What can hang from each mark:
Z_223: Z_122 Z_182 Z_480 Z_810
Z_122: Z_223
Z_296: Z_87 Z_223
Z_810: Z_223
Z_966: Z_87 Z_223
Z_87: Z_122 Z_296 Z_966
Z_480: Z_223
Z_182: Z_223

Known rows, with every way that one mark hangs from another:
{Z_966 {Z_223 Z_182 Z_480}}: [-2.54 -4.01 -2.52 -2.82  1.64 -1.93  1.89  1.01 -2.53 -1.26 -4.63  1.70
 -0.21 -0.22  1.79  0.54  1.11 -2.22 -2.18 -2.07  1.64  0.00]
{Z_296 {Z_87 Z_966} {Z_223 Z_810}}: [-4.71 -2.13 -0.53  0.22  1.64 -0.07  2.62  0.00 -2.02 -0.27 -1.83  1.37
 -0.02 -3.37 -0.57 -1.14 -1.62  0.39 -2.87  0.67  1.41 -0.42]
{Z_810 {Z_223 Z_122}}: [-0.77 -1.60  1.51 -1.06  1.78 -0.34  2.22 -0.05 -0.75  1.05 -4.16  1.10
  1.48  0.47 -0.86  0.19  0.04 -1.41 -2.42 -1.21  1.06  0.42]
{Z_182 {Z_223 Z_480}}: [-2.88 -0.83  0.63 -3.02 -0.09 -1.89  2.69 -1.30  0.34  0.07 -0.83  0.15
  0.06 -1.79  0.54  1.43  1.33 -0.26 -0.44 -1.16  0.50 -1.67]
{Z_480 {Z_223 Z_122 Z_182 Z_810}}: [-1.33 -4.22 -2.61 -0.93  1.97 -1.85  4.28  0.28 -1.69 -1.62 -5.76  4.81
  1.73  1.37  0.01 -0.55  0.32 -3.69 -2.60 -1.48  3.76 -0.19]
{Z_966 {Z_87 Z_122 Z_296} {Z_223 Z_810}}: [-3.45 -0.32 -2.83 -0.34 -4.18  1.12  0.54 -0.66 -5.20 -0.28  0.09  3.70
 -1.58 -1.05 -0.61  1.98  0.16 -3.52  0.55  0.71  3.81 -0.06]
{Z_296 {Z_223 Z_122}}: [-1.61 -2.97  0.48 -1.59  2.02  0.33 -0.87 -2.19 -0.99  0.50 -3.08  2.13
 -0.56 -2.03 -0.16 -0.38 -0.73 -1.78 -2.94  0.03  1.60  0.40]
{Z_810 {Z_223 Z_122 Z_182 Z_480}}: [-0.06 -2.65 -0.11 -2.50  3.34 -1.47  4.97  1.70 -0.64 -0.75 -6.55  1.53
  0.36  1.96  0.81  1.11  0.78 -2.20 -2.84 -2.27  1.80  0.01]
{Z_87 Z_966}: [-2.58 -0.75  1.19 -0.84  0.33  0.07  2.14  0.78 -0.94  1.75 -0.93  0.56
  0.99 -2.07 -0.29  0.61 -1.27  0.34 -1.05 -1.01  0.28  1.01]
{Z_810 {Z_223 Z_122 Z_182}}: [-0.46 -3.35  0.43 -0.76  3.43 -0.77  3.04  0.76 -1.63 -0.72 -6.41  2.15
  1.31  1.61  0.43  0.99  0.11 -1.91 -2.89 -1.79  1.43  1.18]
{Z_480 Z_223}: [-2.27 -1.71  0.00 -1.16 -0.75 -1.48  0.45 -0.16 -0.63  1.10 -1.94  1.28
  1.12 -0.04 -0.92 -1.21  0.72 -0.90 -1.37 -0.67  1.69 -0.79]
{Z_966 {Z_87 Z_122}}: [-1.95  0.08 -0.28 -0.99 -3.21  1.18 -0.92  0.50 -2.45  0.56 -0.39  2.02
 -0.92 -1.32 -0.60  1.83 -0.50 -1.51  1.37 -0.27  1.72 -0.81]
{Z_87 Z_296 Z_966}: [-2.26  1.14  0.31 -0.76 -0.99  0.84  3.43  0.60 -1.86  2.13 -0.16  0.42
 -0.64 -2.03 -0.81  1.27 -0.40 -0.25 -0.30  0.37  0.91  1.71]
{Z_966 {Z_223 Z_122 Z_480}}: [-2.21 -2.79 -2.05 -4.13  1.53 -1.07  1.43  0.38 -1.56  0.61 -4.17  1.53
  0.40 -1.34  0.98  0.02  1.35 -3.24 -1.99 -1.65  1.56 -0.68]
{Z_182 Z_223}: [-3.10 -1.66  1.42 -1.30  0.01 -1.28  0.53 -2.01 -0.59  0.08 -0.66  0.80
  1.09 -2.05  0.13  1.32  0.62 -0.22 -0.65 -0.71  0.14 -0.30]
{Z_122 {Z_223 Z_182 Z_480 Z_810}}: [-2.23 -3.00 -2.16 -1.06  1.45 -1.99  5.86 -0.44 -2.20 -1.98 -3.17  3.41
 -0.66 -0.85  0.46 -0.20 -0.66 -1.26 -1.69 -0.32  2.85 -0.48]
{Z_296 Z_87 {Z_223 Z_122 Z_810}}: [-3.32 -3.05 -2.30 -0.78  2.56 -0.11  2.49 -0.34 -2.20 -0.98 -4.16  2.90
 -0.20 -2.82 -0.93 -1.23 -0.32 -2.14 -3.08  0.91  2.39 -1.11]
{Z_182 {Z_223 Z_122 Z_480}}: [-2.18 -1.35  0.08 -3.99  1.18 -1.40  3.04 -1.24  0.55  0.03 -2.66  1.18
  0.60 -1.78  0.88  1.57  1.71 -1.86 -0.57 -1.44  0.94 -1.51]
{Z_810 Z_223}: [-1.45 -1.39  1.97 -0.04  0.76 -0.83  1.72  0.08 -1.01  0.82 -2.37 -0.11
  0.87  0.56 -1.03  0.17 -0.14  0.28 -2.16 -0.88  0.78  0.16]
{Z_122 {Z_223 Z_480 Z_810}}: [-2.71 -1.35 -1.40 -1.23  0.20 -1.56  4.94 -1.15 -1.51 -0.52 -0.99  2.19
 -0.55 -1.64 -0.78 -0.87 -0.68 -0.64 -1.23  0.36  2.55 -1.44]
{Z_296 Z_87 Z_223}: [-3.81 -2.28 -0.59 -0.84  1.33 -0.16 -0.50 -0.02 -1.73  0.07 -2.62  0.24
 -1.06 -3.05 -0.79 -1.11  0.05  0.15 -2.31  1.11  0.70 -0.91]
{Z_296 {Z_87 Z_966}}: [-4.04 -0.41 -0.29 -1.09  0.85  0.04  2.66  2.60 -1.58  1.56 -2.21 -0.21
  1.10 -3.16 -0.57 -0.02 -0.07  0.59 -0.72 -0.33 -0.26 -0.25]
{Z_296 {Z_87 Z_122 Z_966} {Z_223 Z_480 Z_810}}: [-3.59  0.11 -1.58 -1.45 -0.47 -0.40  1.71  1.51 -1.77  0.43 -1.84  2.62
 -0.98 -1.54  0.47  0.46 -0.84 -0.83 -1.48  0.56  2.51 -2.18]
{Z_296 {Z_87 Z_122 Z_966} {Z_223 Z_182 Z_480}}: [-2.96 -1.17 -1.20 -2.20  0.88 -0.27 -0.10  2.52 -1.95 -0.05 -4.20  2.37
 -1.40 -0.79  2.16  1.41 -0.21 -0.92 -1.18 -0.22  1.58 -0.89]

Rows:
[-3.54 -3.76 -1.24 -0.50  2.81 -0.47  0.38  0.66 -2.48 -1.50 -4.78  1.44
 -1.16 -1.95  0.36 -0.41  0.15 -0.42 -2.67  0.46  1.19 -0.04] | {Z_296 Z_87 {Z_223 Z_182}}
[-1.12 -3.83 -1.41 -1.87  2.03 -1.40  1.90  0.59 -1.16 -0.44 -6.13  3.56
  1.42  0.97  0.42 -0.41  1.05 -3.11 -2.03 -1.70  2.45  0.20] | {Z_480 {Z_223 Z_122 Z_182}}
[-2.41 -0.79 -3.39 -2.91 -2.62  0.58  0.66  1.30 -4.31 -0.80 -2.64  2.73
 -2.98 -0.06  1.58  2.96  1.57 -3.75  0.82 -0.37  3.28 -0.08] | {Z_966 {Z_87 Z_122 Z_296} {Z_223 Z_182 Z_480}}
[-0.45 -0.89  0.80 -2.71  1.72 -0.94  4.03  0.78  0.17  0.94 -4.31  0.35
  0.34  0.91 -0.20  0.51  0.81 -1.48 -2.22 -1.57  1.47 -0.96] | {Z_810 {Z_223 Z_122 Z_480}}
[-2.07 -2.46 -0.91 -2.07  1.42 -1.52  3.25 -0.17 -1.49 -0.83 -3.55  2.02
 -0.83 -0.95  0.81 -0.04  0.03 -0.69 -1.04 -0.37  1.63 -0.13] | {Z_122 {Z_223 Z_182 Z_480}}
[-0.55 -2.63 -2.07 -3.38  2.52 -0.86  4.59  1.71 -0.96 -0.80 -5.80  2.55
 -0.55 -0.07  1.05  1.35  0.88 -2.96 -1.64 -1.88  1.89 -0.12] | {Z_223 Z_122 Z_182 Z_480}
[-1.06 -3.83 -2.45 -0.65  2.83 -0.72  5.21  0.67 -2.54 -1.91 -5.26  4.57
  0.76 -0.13 -0.06  0.74 -0.55 -3.23 -2.25 -1.35  2.73  0.72] | {Z_223 Z_122 Z_182 Z_810}
[-2.35 -1.70 -1.07 -2.88  1.29 -1.84  5.50 -1.46 -0.01 -1.07 -2.37  2.53
  0.74 -1.45  0.26  1.34  0.93 -2.55 -1.18 -1.30  2.04 -1.84] | {Z_182 {Z_223 Z_122 Z_480 Z_810}}
[-3.39 -5.71 -3.31 -1.31  1.86  0.17  3.16 -0.35 -4.10 -2.93 -4.96  4.10
  0.60 -1.60  0.88  0.40 -0.49 -4.02 -2.13 -2.08  3.20  0.56] | {Z_966 Z_87 {Z_223 Z_122 Z_182 Z_810}}
[-1.97 -2.65 -1.43 -0.26  2.63  0.94  4.48 -1.24 -2.60 -0.98 -3.95  4.29
 -1.28 -1.11  0.64  1.08 -1.75 -2.60 -3.15  0.28  3.46  2.69] | {Z_87 {Z_296 {Z_223 Z_122 Z_182 Z_810}} Z_966}
[-0.74 -3.08 -3.14 -2.17  2.72 -1.42  7.08  1.46 -1.51 -2.22 -5.57  3.82
 -0.46  0.18  0.52  0.91  0.26 -3.56 -2.14 -1.82  3.17 -0.54] | {Z_223 Z_122 Z_182 Z_480 Z_810}
[-1.55 -2.74 -1.66 -2.33  1.85 -0.81  3.51 -1.59 -0.69 -0.90 -3.14  2.99
 -1.35 -1.41 -0.27 -0.57 -0.68 -2.50 -3.45 -0.34  3.18 -1.18] | {Z_296 {Z_223 Z_122 Z_480 Z_810}}
[-3.85 -1.21 -1.65 -1.46 -2.16  1.35  0.81 -0.84 -3.78  0.26 -0.31  0.37
 -1.61 -2.85 -0.72  0.68  0.72 -1.91 -0.08  0.25  1.89  0.82] | {Z_966 {Z_87 Z_296} Z_223}
[-0.96 -3.89 -1.05 -3.02  3.30 -0.71  1.92 -0.45 -0.81 -1.36 -5.52  2.61
 -1.78 -0.71  1.45  0.36  0.00 -2.42 -3.10 -1.13  2.30  0.05] | {Z_296 {Z_223 Z_122 Z_182 Z_480}}
[-1.57 -2.69 -1.81 -1.11  0.50 -1.50  3.47 -0.49 -1.05  0.10 -3.53  3.85
  1.79  0.28 -1.23 -1.27  0.40 -2.92 -2.20 -0.85  3.27 -1.00] | {Z_480 {Z_223 Z_122 Z_810}}
[-5.40 -2.23 -1.13 -1.62  1.07 -0.43  0.32  2.04 -2.87  1.39 -2.93  0.21
  1.97 -3.06  0.49 -0.46  0.37 -0.28 -1.60 -0.78 -0.14  0.00] | {Z_296 {Z_87 {Z_966 Z_223}}}
[-2.75 -4.34 -2.98 -2.81  3.31 -1.35  5.40  1.22 -2.40 -1.21 -5.45  3.81
  1.36 -0.52  2.22  0.65 -0.42 -3.48 -3.02 -2.82  2.75  0.63] | {Z_87 {Z_966 {Z_223 Z_122 Z_182 Z_480 Z_810}}}
[-3.17 -0.69  0.16 -0.58 -1.74  1.96  0.49 -2.54 -2.31  0.01  0.47  0.14
 -3.58 -3.17 -1.20  0.34 -0.59 -0.53 -0.89  1.44  2.19  0.67] | {Z_966 {Z_87 {Z_296 Z_223}}}
[-2.59 -3.72 -1.37  0.67  1.72 -1.30  4.00 -1.31 -3.04 -1.91 -2.97  4.07
  0.34 -1.02 -0.05 -0.33 -1.40 -1.10 -1.77  0.24  2.54  0.81] | {Z_122 {Z_223 Z_182 Z_810}}
[-3.24 -1.18 -1.04  0.40 -1.59  1.54  3.18 -2.77 -2.90 -1.26  0.74  1.46
 -3.41 -3.00 -1.72  0.08 -1.23 -1.21 -1.52  1.61  3.55  0.22] | {Z_966 {Z_87 {Z_296 {Z_223 Z_810}}}}
[-1.75 -3.31 -0.77 -2.10  2.07 -1.05  1.50 -0.57 -0.88 -1.46 -3.82  1.53
 -2.20 -0.58  1.08  0.33 -0.21 -0.90 -3.00 -0.76  1.88 -0.21] | {Z_296 {Z_223 Z_182 Z_480}}
[-2.79  1.15 -1.59  0.55 -4.14  1.52  1.91 -1.88 -4.17  0.16  1.25  4.03
 -2.19 -1.97 -1.37  1.29 -1.00 -2.01  1.64  2.35  3.88 -0.23] | {Z_966 {Z_87 {Z_122 {Z_223 Z_810}} Z_296}}
[-1.04 -1.49 -2.52 -2.56  1.11 -1.06  6.34  0.70 -0.96 -0.39 -3.34  2.67
 -0.26 -0.81 -0.70  0.27  0.20 -2.87 -1.71 -1.17  2.68 -1.45] | {Z_223 Z_122 Z_480 Z_810}
[-2.63 -0.14 -1.43 -2.38 -0.90 -0.45 -1.52  1.34 -1.71  0.59 -2.58  1.58
 -2.21 -1.52  0.29  0.51  1.02 -1.05 -0.83  0.99  1.78 -2.68] | {Z_296 {Z_87 Z_122} {Z_223 Z_480}}
[-2.59 -0.85 -2.57 -2.16 -0.06 -1.27  1.01  2.53 -2.84 -0.46 -4.53  3.14
 -0.99 -0.57  1.22  0.87  1.20 -1.49  0.58  0.87  1.93 -1.86] | {Z_296 {Z_87 {Z_122 {Z_223 Z_182 Z_480}}}}
